What can hang from each mark
B: T
D: E
E: D Q
Q: D E
T: C
L: X
Z: X
C: H M Q T Y
Y: C L
K: H
U: H
J: C X
A: M X
X: A B E H J L Z
H: C U X

Every row comes from one small tree of marks. The marks that hang from a mark follow it in brackets, in alphabetical order. Every link used is in the known rows. Which tree was each row made from?
In the rows, 128 means zero.
Known rows
X[L]: [109 104 177 113 128 135 116 120 144 130 124  96 124 131 123 124 134 107
 123 136 134 118 122 122 111 141 131 133 155 136 131 133 121 138  88 126
 124 132 113 123 124 121 135 148 104 141 150 123  96 146 122 138 122]
T[C[H[X] Q Y[L]]]: [132  96 109  81 101  93 149 156 128 164 146  78 105 117 140  97 151 164
 125 141 133 104 169 151 126 161  99 140 163 134 136 101 104 146  94 173
  86 109 119 122 102  85 161 151 125 130 176 129 126 166 120 141  84]
X[A B]: [139 144 166 116 128 118 125 151 163 137 121  90 131 117 129 153 126  95
 149 124 114 117 130 164 120 189 129 164 159 171 121 155 134 120 119 127
 138 115 132 111  96  99 151 137 134 143 147 115 101 167 125 124 100]
B[T[C[M]]]: [149  96 127  80 116 109 174 143 142 149  94  75 131  90 103 116 159 132
 141 142 146  98 152 134  82 190 108 120 157 151 143  98  89 135 105 138
 115 122 142 119  82  85 155 144 122 146 114 112 111 167 138 108 120]
A[M X[B[T] E[Q] J L]]: [147 111 178  58 111 122 111 190 158 109 104  76 145 116 157 163  84  66
 121 122 154  70 129 153 104 179 160 150 149 157 148 144 133 142 116 109
 133 107 130 109  63 114 101 168  95 148 176  78  92 207 121 148 140]
B[T[C[Y]]]: [150 101 119  88 115 114 180 140 130 142 107  91 123 102 103 108 154 141
 149 142 132  96 140 138  91 183 103 121 145 140 139  88 101 134 117 159
 109 108 141 110 103  99 163 143 108 136 140 105 118 165 130 117 112]
J[C[H T Y[L]] X[B E]]: [142  93 103  50 124 114 153 170 124 166 142  64 159 111 168 102 106 147
 100 122 129  79 148 185 132 197 132 150 152 191 133 145 138 164 143 170
 101  95 151 137  98 111 167 153  80  96 199  98 125 188 138 149  97]
Q[D E]: [ 98  92 167 116 150 113 143 142  94 117 168 137 154 123 120 152 153 100
 102 122 139 116 113 143 134 150 100 118 115 135 142 131 122 146  66 156
 130 111 129 127 140 112 156 132 106 133 147 113  87 150  95 111  79]
U[H[C[M] X[B[T] J]]]: [139  74 148 107 106  91 154 163 131 176  97  60 154  93 142 122 100 131
 129  96 106 107 174 149 127 196 129 129 161 125 133 141  93 142 138 113
 100 126 146 128  97  90 137 121 135 132 122 120  73 188 139 117 100]
B[T[C[H M Q Y[L[X]]]]]: [150  77 105  44  98 109 161 161 129 148 110  66 110 103 136  94 150 155
 120 156 161  80 180 151  84 182 110 144 171 166 142  86  97 139 100 162
  91 103 116 117  72  65 151 153 117 141 156 120 113 182 129 114 122]
U[H[C X[A[M] Z]]]: [129  96 160 137 119  79 162 154 144 193 138  68 158  93 134 133 122 143
 143  94 106 112 155 153 139 166 146 118 167 113 122 155 119 148 133 122
 113 123 147 109 128 109 137 135 150 123 127 121  75 164 114 122  89]
X[B Z]: [113 105 159 105 125 126 120 159 146 137 112 122 169 117 136 145 114 107
 150 110 138  91 126 181 127 190 137 137 123 164 140 153 140 137 133 122
 143 113 134 114  94 126 147 109 112 128 157  98 107 173 124 142 103]
K[H[X[J]]]: [133 106 150 117 132 101 148 133 114 164 131  90 148 100 148 109 119 116
 120 106 138 119 145 128 121 135 116 117 137 109 123 149 120 117 112 143
  87 145 143 123 131  95 149 112 118 144 136 146 106 165 135 134 113]
Y[C[M Q[D[E]] T] L[X]]: [113  74 121  38 130 129 146 191 151 152 168  55 134 119 127 148 143 135
  80 143 157 102 162 146  83 181 131 162 172 192 152  95  84 133  46 151
 131 139  86 111  73  71 156 177 116 142 138 137 115 180 132 113 110]
X[A[M] B E[D] H J Z]: [148 116 191 104 154 138 118 175 180 166 153  72 188 102 152 189  63  77
 148  76 135  68 130 247 122 205 152 158 154 155 122 183 142 147 135 133
 168  50 123 106  73 115 146 116 139  90 203  35  40 248 106 149 111]
L[X[B]]: [118 110 157 106 116 115 137 184 122 127 102 106 145 119 141 138 119 101
 132 118 134  93 133 162 113 154 137 140 135 165 135 138 136 109  98 120
 133 120 133 123 107 115 125 126  85 170 145 148 119 140 140 126  85]
T[C]: [127 118 143 123 124 105 165 137 140 153 123  92 127 103  98 128 152 124
 153 130 123 115 127 142 110 158 103 117 151 132 136 117 104 130  90 138
 126 120 138 128 107 107 159 141 118 150 129 126 120 141 134 136  95]
T[C[H[X[A]] M Q Y]]: [155 111 115  86 116  72 159 157 135 180 132  53 107 113 152 110 144 152
 142 152 146  90 173 162 120 194  96 154 181 135 107 116 110 137 110 187
 109  99 133 114  74  69 172 159 139 135 164 128 127 186 129 139  87]
L[X[E H Z]]: [111  94 163 114 124 121 160 179 121 166 148 114 163  95 149 141 106 109
 128 111 158  69 116 197 107 125 151 105 137 144 138 153 146 132 106 129
 154  92 114 123 130 138 131 116  90 131 158 112  81 160 117 144  85]
Z[X[A B[T] E J L]]: [177 107 182  65 112 144 118 165 168 154 124  97 143  93 131 144  81  89
 120 118  96  83  99 187 143 197 151 154 185 140 145 134 106 135 134 134
 152 111 120 117  76 117 141 150 112 134 191  89  69 222 151 136 101]
Z[X[A B L]]: [150 116 176  87 114 132 110 155 162 141 118  93 133 116 123 144 115 100
 126 127 102 102 112 164 152 178 138 161 189 141 132 132 114 121 109 133
 138 143 129 112  88 108 137 155 118 144 175 128  91 186 144 132  96]
J[C X[A[M] E H L Z]]: [150 105 170  99 145 121 155 166 155 191 160  63 178  89 174 162  93 142
 124 113 136  76 103 203 130 145 155 128 180 159 137 175 145 151 110 154
 149  84 154 128 114 131 149 177 124 114 186  88  63 195 125 155  96]
Q[D[E]]: [104  97 167 112 153 119 135 156 115 118 160 109 151 118 136 140 140 105
 118 124 146 130 116 145 134 157 114 124 128 120 144 130 114 137  72 141
 129  95 122 124 119 110 159 144 101 128 135 116 106 150 110 118  82]
A[M X[H J L]]: [109 138 170 108 140 108 128 163 142 138 111  61 136 117 154 136  97  85
 126 119 150  85 145 142  95 123 150 165 168 120 118 146 117 132  96 118
  98 109 121 119  93 115 106 168 111 141 150 117  65 200 105 159 144]
K[H[U X]]: [138  96 151 112 121  82 160 135 113 153 133  90 152  83 151 114 142 132
 131 109 140 123 152  98 131 131 114  94 126 120 127 147 134 123 103 148
  88 158 169 108 130  95 147 121 120 143 135 167 134 150 130 116  85]
X[E H J Z]: [119 112 169 119 145 131 145 147 142 178 166 111 163  90 147 137  80  95
 138 105 140  77 113 205 111 148 145 109 133 125 138 171 132 154 137 129
 153  71 100 130 115 141 152  95 113  97 167  64  49 207 110 173 109]
X[J]: [126 136 156 124 150 114 137 137 137 134 129 100 126 115 126 112 116  95
 143 127 112 117 131 135 107 152 129 135 130 126 133 146 117 130 123 131
 122 110 117 134 105 114 151 113 107 142 137 117  88 158 135 148 118]
Z[X]: [136 117 139 102 126 105 139 152 132 136 125 109 133 115 111 111 154 108
 131 129 116 107 126 133 133 146 131 127 152 117 147 122 116 126 118 137
 122 154 133 119 101 109 139 129  97 140 141 144 109 143 135 134  95]
Y[C]: [133 121 139 113 140 111 157 129 157 160 158  89 131 114 103 144 138 116
 142 119 122 129 134 123  88 141 119 137 144 143 143 132 126 119  87 143
 136 153 126 114 116 110 164 140 128 136 121 130 121 142 110 137 110]
H[C[Q] U]: [145 100 142 117 108  81 154 162 138 133 146  90 130 102 138 122 156 159
 158 142 102 119 160  97 122 169 125  95 141 128 152 145 114 146  98 155
 133 132 151 121 101  99 147 138 135 147 142 139 122 135 125 136  76]
C[H Q[E] Y]: [121 102 128  81 121  96 118 133  98 144 179 116 108 141 165 100 139 137
 122 149 162 101 158 140 114 146  98 142 137 143 128 126 157 139 111 191
 107 100 100 118 113  90 164 124 112 120 187 112 108 158  84 152 112]
A[M X[Z]]: [111 135 145 111 138  85 141 178 145 132 105  95 158 116 142 138 135  97
 149 118 161  76 143 144 105 148 164 150 131 145 130 146 140 140 131 126
 116 120 146 100  88 120 122 156 104 139 132 119 111 161 101 143 124]
Y[C[M T] L]: [119 106 112  65 134 125 151 130 175 164 143  50 121 121  88 132 159 116
 105 132 139 117 167 116  66 190 128 160 169 194 137 114  91 150  86 130
 114 166 109 108  82  83 159 156 130 120 112 129 121 174 127 122 140]
D[E]: [114 116 166 114 134 116 124 152 133 147 149 107 132 112 140 132 131 106
 145 123 149 137 113 126 115 146 121 117 133 137 146 134 130 126  95 129
 138 109 118 123 112 116 158 134 101 140 117 124 123 127 124 137  94]
L[X[A E H[C[T] U] J]]: [153 124 165 116 130 100 188 185 137 183 158  67 141  65 145 135  82 118
 139 119  97  82 131 173 109 167 149 111 171 133 113 166 115 133 109 146
 154  81 129 125 111 124 144 134 116 142 160 113  72 192 147 140  75]
U[H[X[E]]]: [111  91 162 126 115  94 148 144 126 168 145  93 146 102 135 123 127 115
 119 100 129 118 141 141 135 126 139 110 137 122 136 139 131 144 128 113
 110 133 122 120 147 115 137 121 108 116 127 129  83 142 109 119  84]
A[M]: [121 131 152 115 133  95 126 137 137 125 120  85 137 138 119 132 167  96
 140 120 156 112 148 116  88 155 134 129 138 150 133 144 142 139 106 119
 110 121 145 107  97 108 121 138 107 146 121 130 122 143 108 125 120]
X[J[C] L]: [131 111 175 118 149 138 133 133 142 142 133  83 133 118 142 123  88 115
 121 130 100 120 106 144 116 154 128 135 153 133 134 152 105 139  94 142
 122 111 125 151 113 118 148 151 109 147 165 104  75 168 140 162 127]

Write each row's tree
[129  82 141 107 123  99 135 172 132 139 143  76 142 133 143 141 154 134
 126 141 142 112 155 139 117 198 115 125 160 130 147 140  97 148  78 151
 140 109 129 132  83  79 151 155 130 143 129 122 107 154 117 131  93]  H[C[M Q[D[E]]]]
[147 108 181  95 143 122 122 154 166 142 139  65 156 117 142 152 126 103
 127 120 137  94 125 155 134 152 157 151 168 148 135 144 145 143 109 145
 153 100 135 112 108 118 142 170 105 120 184 110  89 161 128 121  97]  J[X[A[M] E[D] L]]
[127  84 174  69 103 152 110 142 148 121  94  97 145 119 134 137 116 114
 119 127 136 101 132 145 106 186 128 144 155 164 146 120 112 132 100 117
 119 126 124 116 100 113 130 144 109 143 160  98  94 183 132 118 128]  X[B[T] L]
[141  97 177  95 151 113 132 146 153 185 167  80 160  82 166 109  74 121
 123 102 118  99 141 183 145 164 151 142 160 104 117 162 130 152 124 154
 130  93 114 127 124 123 161 130 132 105 195  78  68 193 119 143  98]  C[H[X[A E[D] J L Z]]]
[ 96 104 123  71 143 115 142 169 118 119 157  87 147 129 127 105 165 142
 100 163 144  95 158 139 103 185 124 133 145 134 135 106  96 140  95 160
 122 126  95 114 102  88 156 142 102 128 156  97  89 174 122 119 122]  C[Q[D] T]
[123  80 164  80 131 104 131 144 120 146 172  87 144 104 162 109 117 119
  94 123 143 112 145 146 139 142 126 112 150 100 135 152 136 152  84 139
 113 121 118 130 137 117 137 138 112 119 178 102  97 164 110 132  91]  C[H[X[E[Q[D]] L]]]
[131  82 139  91 117  95 170 168 129 160 167  62 157  95 142 138 144 135
 118 134 146  80 163 151 105 195 121  91 159 135 134 153 106 172  92 153
 144 102 133 122  94  97 145 141 125 104 153  95  87 200 110 135  85]  X[E H[C[M Q[D] T] U]]
[143  62 170  92 103 145 118 167 148 155 137  84 169 118 122 155 104 110
 111  94 113  86 122 191 152 175 130 127 180 113 150 138 106 143  92 135
 148 131 130 130 102 117 126 142 105 107 198  96  71 189 123 144  87]  Z[X[B E[D] H[C] L]]
[138 135 169 107 123 104 132 186 142 134 107  83 141 119 141 159 123  93
 139 116 134  92 135 167 107 171 148 158 160 178 119 151 145 110 100 122
 136 105 144 105  89 105 119 146 108 173 147 143 113 159 135 115  90]  L[X[A[M] B]]
[147  96 161  85 142 128 145 173 158 180 113  51 175  94 187 164  81 143
 126 125 131  76 126 213 139 185 136 162 188 180 126 171 128 134 108 152
 143 101 156 134  82 103 159 171 138 124 179 104  64 216 149 151 103]  J[C[M] X[A B H L Z]]
[142 110 136 106 144  88 168 136 123 150 156  79 141  89 154  99 125 148
 137 126 114 130 147 127 116 144 116 111 136 142 136 165 135 144  97 158
  97 123 163 143 114  99 159 139 125 132 147 125 117 139 115 141 102]  J[C[H[U]]]
[144  85 111  71  97  88 143 158 137 172 137  63 108 122 146 111 153 143
 119 143 157  85 174 162 119 188 103 145 169 155 130 111 106 161 101 170
 100 100 121 121  79  75 160 157 123 122 170 127 133 182 121 139  83]  T[C[H[X[E]] M Q Y[L]]]
[140 104 143 120 136  99 159 139 112 171 135  82 155  97 155 113 114 129
 117 105 131 123 138 136 121 137 113 113 138 115 125 155 118 119 108 151
  86 145 156 134 130  91 154 123 118 147 139 142 106 160 137 138 111]  K[H[X[J[C]]]]
[116  63 194 105 139 159 112 139 165 141 150 108 177 121 127 149 106 100
 126 109 145  83 103 181 134 165 155 120 131 137 144 143 133 166 109 139
 171 100 109 119 124 139 148 135  94  96 198  65  78 162 108 141 111]  X[E[D] L Z]
[123  96 171 102 114 130 117 164 153 148 132 131 178 113 138 162 107  88
 144  98 145  76 107 201 130 196 148 122 118 175 147 166 153 155 142 120
 168  93 132 115 100 141 148 110  99 115 168  78 109 176 114 150  87]  X[B E Z]
[116  75 119  96 128  86 171 204 120 172 149  88 183 100 144 111 143 182
 115 126 109  82 157 158 138 217 137 102 148  99 137 125  82 155 114 170
 133 125 139 118 119 115 160 140 124 126 158  94  96 179 138 126  72]  H[C[Q[D] T] X[Z]]
[157 121 141 125 143  96 165 136 122 175 141  74 140 102 158 119 110 128
 126 114 121 118 134 146 127 154 112 133 151 122 104 157 124 116 123 173
  90 127 157 120 128  83 167 136 126 141 156 138 106 177 134 138 106]  K[H[X[A J[C[Y]]]]]
[150 105 113  83 136  96 152 163 111 151 124  76 154 117 182 105 104 152
 131 123 122  96 148 174 141 168 116 156 142 159 131 154 153 131 133 177
  97 100 172 140 100 107 166 144  96 121 187 126 127 166 134 154  91]  J[C[H Y] X[B]]
[146  91 150 125 112  93 162 118 124 152 138  82 145  91 130 119 142 136
 143 113 130 126 155 100 118 149 109  91 144 122 128 162 127 135  96 144
  98 150 169 120 121  90 145 124 133 140 131 154 128 147 120 132 108]  K[H[C U]]
[166  78 147  69 119 124 129 172 136 128 117  63 150 144 179 162 101 111
 115 144 146  74 113 173 142 199 123 137 150 188 140 157 153 149 118 163
 151 105 164 135  75 104 146 170  80 127 202 109 128 175 149 158  92]  J[C[M Y] X[B E[Q] L]]
[107 112 114  50 132 100 132 149 124 158 166  73 129 110 148  66 141 158
 110 157 156 102 187 133  88 166 124 137 165 134 125 124 122 138 116 155
 101 132  85 121  96  87 156 126 118 122 156  99  94 173 118 141 150]  C[H Q T]
[144 116 185  91 111 115 136 154 165 166 128  33 148  96 139 166 105 129
 137 113 113  95 155 152 107 218 129 137 208 157 100 166 115 147  85 129
 127 108 155  98  81 108 121 169 157 128 168  99  80 236 126 130 108]  X[A[M] B H[C[T] U] L]
[123  97 131  99 109 109 160 188 113 157  98  65 147 123 144 135 114 119
 127 122 142  69 159 179  96 197 123 137 166 158 107 139 118 122 104 139
 125 105 140 120  92 104 126 130  95 145 152 132 105 185 140 136  94]  L[X[B H[C[M T Y]]]]
[125  97 116  58 135  89 145 136 115 174 112  41 128 126 156  70 125 129
 104 147 163  76 185 132 104 221 120 155 172 135  76 123 119 160 137 172
  84 117 130 106  90  97 155 147  95 106 165 115 128 207 135 134 124]  C[H[X[L]] M T Y]
[145 111 157  90 131  76 149 162 139 169 144  90 157  64 174 111 103 141
 150 106 113 106 163 154 151 177 137 130 144 134 119 168 146 140 129 149
 112 113 158 108 104 116 159 120 146 122 166 120 114 187 126 125  66]  C[H[U X[A B Z]]]
[120 100 132  95 111 114 165 195 140 159 100  94 171  81 155 138  97 134
 146 112 133  69 154 185 112 171 145 145 151 134 142 140 106 130 127 130
 118 118 138 118 100 116 137 141 129 124 147  88  70 195 109 147 118]  A[X[B[T] H[C] Z]]
[124  86 142  94 125  98 151 160 122 143 142  95 135 120 121 155 165 127
 122 147 155  95 137 157 118 182  84 127 153 151 143 109  93 141  59 165
 140 109 125 129  80  75 163 156 129 152 142 124 104 168 122 125  85]  T[C[M Q[D E]]]
[132  77 136  82 123  78 165 173 116 137 153  77 152 102 134 133 163 150
 122 150 124  93 168 107 120 226 107  97 145 146 133 132  94 167  84 176
 138 124 153 116  76  84 158 149 129 135 142 120 113 179 129 116  78]  H[C[M Q[D E] T] U]
[123  77 176  70 121 141 120 167 128 123 149  86 161 116 167 163 102 106
 100 126 151  87 120 181 149 140 126 123 156 138 157 149 143 135  83 127
 148 108 119 130 114 126 129 143  96 115 198 100  74 192 131 144  89]  J[X[B E[Q[D]] H L]]
[124 107 199 115 132 150 132 130 173 189 174  93 149  93 146 164  88 104
 128 120 145  82  97 207 119 149 152 129 183 143 120 170 137 156 107 132
 168  83  96 113 132 137 149 148 136  98 184  64  42 209 100 155 112]  X[A E H L Z]
[157 121 112 115 127  69 184 170 140 188 110  41 133 115 129 115 148 141
 138 138 105  87 165 134 115 252 127 139 179 129  84 136  95 152 144 177
 124 121 165 103  99  95 164 158 125 130 136 123 128 181 150 121  78]  H[C[M T Y] X[A]]
[128  96 130  84 123 122 150 155 165 153 133  65 117 121 110 151 145 107
 109 122 138 114 156 132  78 147 136 160 162 196 148 124 109 129  64 126
 123 155 115 118  91  86 140 158 121 152 119 164 125 148 125 121 108]  Y[C[M] L[X]]
[130 125 190 115 133 124 145 122 159 152 154  66 114  87 144 142 115 121
 138 139 117 120 133 134 116 132 128 134 184 133 111 154 123 133  77 138
 126 116 120 109 123 108 142 158 150 125 163 119  63 191 115 131 104]  X[A H[U] L]
[173 139 171  90 122 108 117 175 163 151 130  92 149 111 128 157 104  69
 137 102 106  85 111 187 140 197 151 155 168 147 135 157 131 136 142 128
 151 104 141 111  61 113 135 138 110 138 171 108  95 208 139 141  87]  Z[X[A[M] B E J]]
[167 124 159  77 110  99 166 164 158 155 115  52 143  68 134 166 128 131
 159 112 130  95 161 164  94 197 111 133 179 170 126 135 117 126  95 133
 113  95 167  91  66  86 139 152 164 136 146 100  89 230 124 104  96]  X[A[M] B[T[C]] H[U]]
[142 119 193 104 135 111 115 178 162 166 112  83 165 102 163 157  80 107
 137  97 110  88 122 181 143 206 155 153 160 141 116 160 121 137 129 131
 137  96 145 104  90 130 139 144 132 143 177 100  84 219 148 137  86]  H[X[A[M] B J L Z]]
[146 115 185  89 119 131 116 160 163 151 127  88 150 107 155 158 102 102
 128 123 123  91 109 175 147 165 150 158 171 169 136 154 147 134 119 134
 160 100 130 120 107 130 148 161 105 131 183 114  95 178 144 136  82]  J[X[A B E L]]
[123 104 127  79 129 123 140 113 165 166 176  75 114 108 110 117 138 127
 110 113 126 143 166 124  88 127 124 158 164 162 152 134 118 143  74 131
  94 154 102 124 117  93 157 143 145 116 135 131 112 155  96 135 128]  Y[C[H] L]
[113 101 180  93 121 127 107 184 156 128 111  63 169 131 152 177 104  74
 118  97 170  72 142 177 111 151 151 166 157 149 131 146 135 142  90 117
 125 108 131 108  90 113 101 173  98 117 181  91  80 193  87 141 122]  A[M X[B E[D] H L]]
[129 111 105  49 127  84 147 146 112 140 163  72 116 116 160  62 139 164
 130 169 147  88 190 115 104 189 116 134 145 140 107 117 138 151 137 192
  94 110 113  99  85  88 166 130 104 106 189 110 129 189 116 144 123]  C[H[U] Q T Y]
[138  76 170 111  98 109 149 152 147 183 118  64 147  90 137 134 103 147
 123 101  92 120 153 150 140 177 135 132 185 122 128 135  98 138 116 117
 107 134 136 117 130 101 135 148 148 131 142 114  62 179 128 109  95]  U[H[C X[A B[T] L]]]
[128 105 128  88 128 124 139 125 178 151 142  65 112 128  98 149 160 104
 114 124 138 129 158 118  79 160 125 162 159 189 150 128 106 145  76 126
 116 161 115 116  89  81 152 154 137 129 112 145 123 156 111 125 124]  Y[C[M] L]
[147  93 149  68 111 110 156 177 128 146 123  92 168  71 163 137 116 129
 135 112 140  81 145 162 126 152 134 115 136 158 163 140 143 133 126 135
 131 103 152 117 102 124 145 127 103 114 162 114  97 189 137 122  74]  J[X[B[T] E H[U]]]
[110  90 167 117 125 104 136 159 130 167 122  98 165  95 152 126  85 119
 133  90 111 105 144 173 148 157 141 131 132 124 133 145 123 134 146 113
 109 118 125 120 117 118 142 102 121 120 145 115  67 184 131 134  95]  U[H[X[B J Z]]]
[140 131 139 107 146  92 157 174 141 158 130  77 142  95 165 119  85  89
 128 124 130  86 134 166 115 151 149 156 142 139 129 168 122 147 129 145
 120 103 134 148  90 105 149 157 103 132 148 106  93 170 115 167 118]  A[X[E J[C[H M]]]]
[138 112 115 113 132 106 149 157 122 129 147  92 123 150 152 119 149 149
 134 155 128 109 132 145 108 163 112 133 133 155 139 131 127 133 111 184
 116 115 137 129 106  88 162 154 101 137 167 117 118 135 112 151 107]  J[C[Q Y]]
[126  80  98  40 135  77 146 175 102 155 156  54 145 136 174  86 146 140
  83 158 178  58 193 164 117 230 118 152 155 134  97 118 117 169 129 197
 101  93 114 107  78  75 165 148  94  95 188  95 120 221 112 126  99]  C[H[X[E]] M Q[D] T Y]
